Each row was made from one small tree. The marks that hang from a mark follow it in brackets, in alphabetical order. Every link used is in the known rows. Write each row's tree.
Known rows
Z[J[S[F[X]]]]: [-5.278  0.150  2.208 -3.482  1.989  0.875 -0.345 -2.074 -0.210 -1.642
  1.866  1.140  4.217  1.782  2.727  1.918]
Z[J[E[G] S[F[X]]]]: [-0.964  2.300  0.311 -4.852  1.927  0.344  0.304 -3.189 -0.519 -1.399
  4.155  0.207  3.344  1.069  3.901  0.230]
S[F[X Z] J[E]]: [ 0.602 -1.219 -0.201 -4.619  1.055  0.844  0.012 -1.751 -0.667 -1.950
  1.912  0.818  3.336 -0.107  2.994  2.634]
F[S X Z]: [-2.249  1.825  1.748 -0.230  0.924  1.265  1.729  0.496 -0.003 -3.322
  0.357  0.175  3.969 -0.280  1.906  0.574]
F[S X]: [-2.027  0.765  1.651 -1.428  0.991  0.005  1.706  2.639 -0.022 -2.547
 -0.179  0.767  3.930  0.280  1.004  0.116]
Z[J[E[G]]]: [ 3.161  2.366 -1.615 -3.669  1.575  0.993  2.579 -4.158 -0.814  0.414
  3.626 -0.223 -0.045  0.151  1.689 -2.443]
Z[J[E[G] S[F]]]: [-0.535  1.893 -0.887 -5.265  1.769  0.899  0.793 -5.695 -0.742 -0.050
  3.772 -0.345  1.728  1.258  3.493 -0.657]
Z[J]: [-1.260  0.249  0.259 -2.281  1.581  1.496  1.909 -2.735 -0.387  0.217
  1.334  0.624  0.770  0.852  0.443 -0.887]
X[F[S Z]]: [-2.804  0.471  0.569  0.267  1.058  0.562  1.530 -1.845  0.004 -2.030
 -0.526 -0.331  2.915 -0.265  1.830 -1.383]
F[S[J]]: [-1.879 -0.191  0.419 -4.869  0.825 -0.065  2.070  0.961  0.066 -0.560
 -0.959  0.459  2.070  0.058  0.196  1.710]
G[E]: [ 0.328 -0.409  1.184 -1.579  1.020  0.761  0.869  0.949 -1.001 -0.719
  0.697 -0.367  0.604 -0.309 -0.260 -2.541]
F[S X Z[J[E]]]: [-0.595  4.667 -1.072 -2.671  1.590  1.537  3.007 -2.597 -0.238 -2.340
  2.430  0.480  4.156  0.197  2.599 -1.108]
F[S[J[E]] X Z]: [ 0.187  2.174 -0.604 -4.566  0.830  0.325  2.014  0.820 -0.047 -2.273
  0.836  0.393  4.014 -0.518  2.128  1.587]
J[E[G] S[F[X]]]: [ 0.054  0.506  0.910 -3.818  1.223 -0.074 -0.536 -0.527 -0.595 -1.850
  2.843 -0.058  3.603  0.692  3.691  0.187]
J[E S[F[X]] Z]: [-1.835 -0.422 -0.356 -4.477  1.087  0.691 -0.604 -1.062 -1.171 -1.072
  2.493  1.435  4.909  1.373  3.686  1.135]
J[E]: [ 2.431 -0.385 -1.394 -2.184  0.791  0.623  1.256 -0.358 -0.843  0.212
  1.055  0.436  1.318  0.573  0.982 -2.342]
F[S[J] X Z]: [-2.327  1.170  1.594 -3.470  0.938  0.595  1.661  1.212  0.253 -2.791
 -0.004  0.339  3.823 -0.600  1.624  3.169]

Write each row's tree
[-3.905  2.315  0.052 -0.876  1.767  0.979  2.313 -4.405  0.081 -1.642
  0.794 -0.078  2.600  0.200  1.929 -1.332] => X[F[S Z[J]]]
[ 0.527  3.477 -0.925 -4.606  1.656  0.677  1.519 -3.324 -0.354  0.462
  3.478 -0.557  1.166  1.016  2.644 -1.464] => Z[J[E[G] S]]
[-1.782 -3.263  1.082 -5.566  1.004  0.798  0.192 -0.589 -0.928 -1.150
  1.461  1.932  3.163  0.137  1.848  4.308] => S[F[X] J[Z]]
[-0.540  0.831 -1.664 -4.161  0.944 -0.487  1.689 -1.340 -0.056 -0.985
  0.053 -0.083  2.841 -0.437  2.102  0.033] => X[F[S[J[E]] Z]]
[ 3.959  0.143 -2.019 -6.650  0.674  0.581  2.107 -2.079 -1.178  1.140
  3.196  0.232  0.102 -0.713  1.803  0.885] => S[J[E[G] Z]]
[-1.588 -2.619  0.834 -3.783  0.953  1.745  0.079 -3.775 -0.552 -0.964
  0.551  0.328  1.278 -0.156  2.021  3.312] => S[F[Z] J]
[-5.300  1.511  1.071 -1.292  1.947  0.931 -0.010 -4.042  0.101 -0.637
  1.225 -0.172  2.580  1.074  2.809 -0.253] => X[F[Z[J[S]]]]
[-0.356  0.857 -1.613 -4.278  0.795  0.933  0.586 -1.278 -1.039  0.801
  1.912  0.649  2.708  1.349  2.426 -0.649] => J[E S Z]
[ 1.193  0.986 -2.267 -6.456  0.980 -1.087  2.595 -1.440 -0.709  0.129
  1.890 -0.025  1.841 -0.839  2.227 -0.085] => X[F[S[J[E[G] Z]]]]
[-2.692  2.521 -1.115 -2.580  1.913  0.567  0.297 -4.296 -0.164 -0.139
  2.268 -0.123  2.749  1.195  3.341 -1.852] => X[F[Z[J[E S]]]]
[-0.528 -0.112 -2.582 -6.303  0.909 -0.917  2.269 -0.637 -0.677  0.289
  0.462  0.905  3.094 -0.013  1.532  0.073] => X[F[S[J[E Z]]]]
[ 1.812  3.415 -0.057 -4.707  0.881  0.244  2.445 -0.027 -0.041 -2.575
  2.311 -0.499  2.986 -1.282  2.753  1.463] => F[S[J[E[G]]] X Z]
[-0.093  1.149 -0.793 -2.472  1.748  2.113  0.922 -5.252 -0.930 -1.988
  3.430  0.852  3.328  0.556  3.281  0.092] => S[F[X Z[J[E]]]]
[ 2.279 -0.841 -2.380 -6.389  0.618  0.645  1.781 -1.261 -1.185  1.236
  1.780  1.132  1.250  0.123  1.187  1.231] => S[J[E Z]]
[-1.832 -3.327  1.971 -4.510  1.078 -0.039 -0.275  0.850 -0.416 -1.542
  0.351  1.425  2.978  0.182  1.326  3.507] => S[F[X] J]
[-1.994  0.491  0.555 -2.459  1.138  1.125 -0.988 -1.770 -0.567 -2.424
  2.055  0.380  4.865  0.986  4.199  0.922] => J[E S[F[X Z]]]
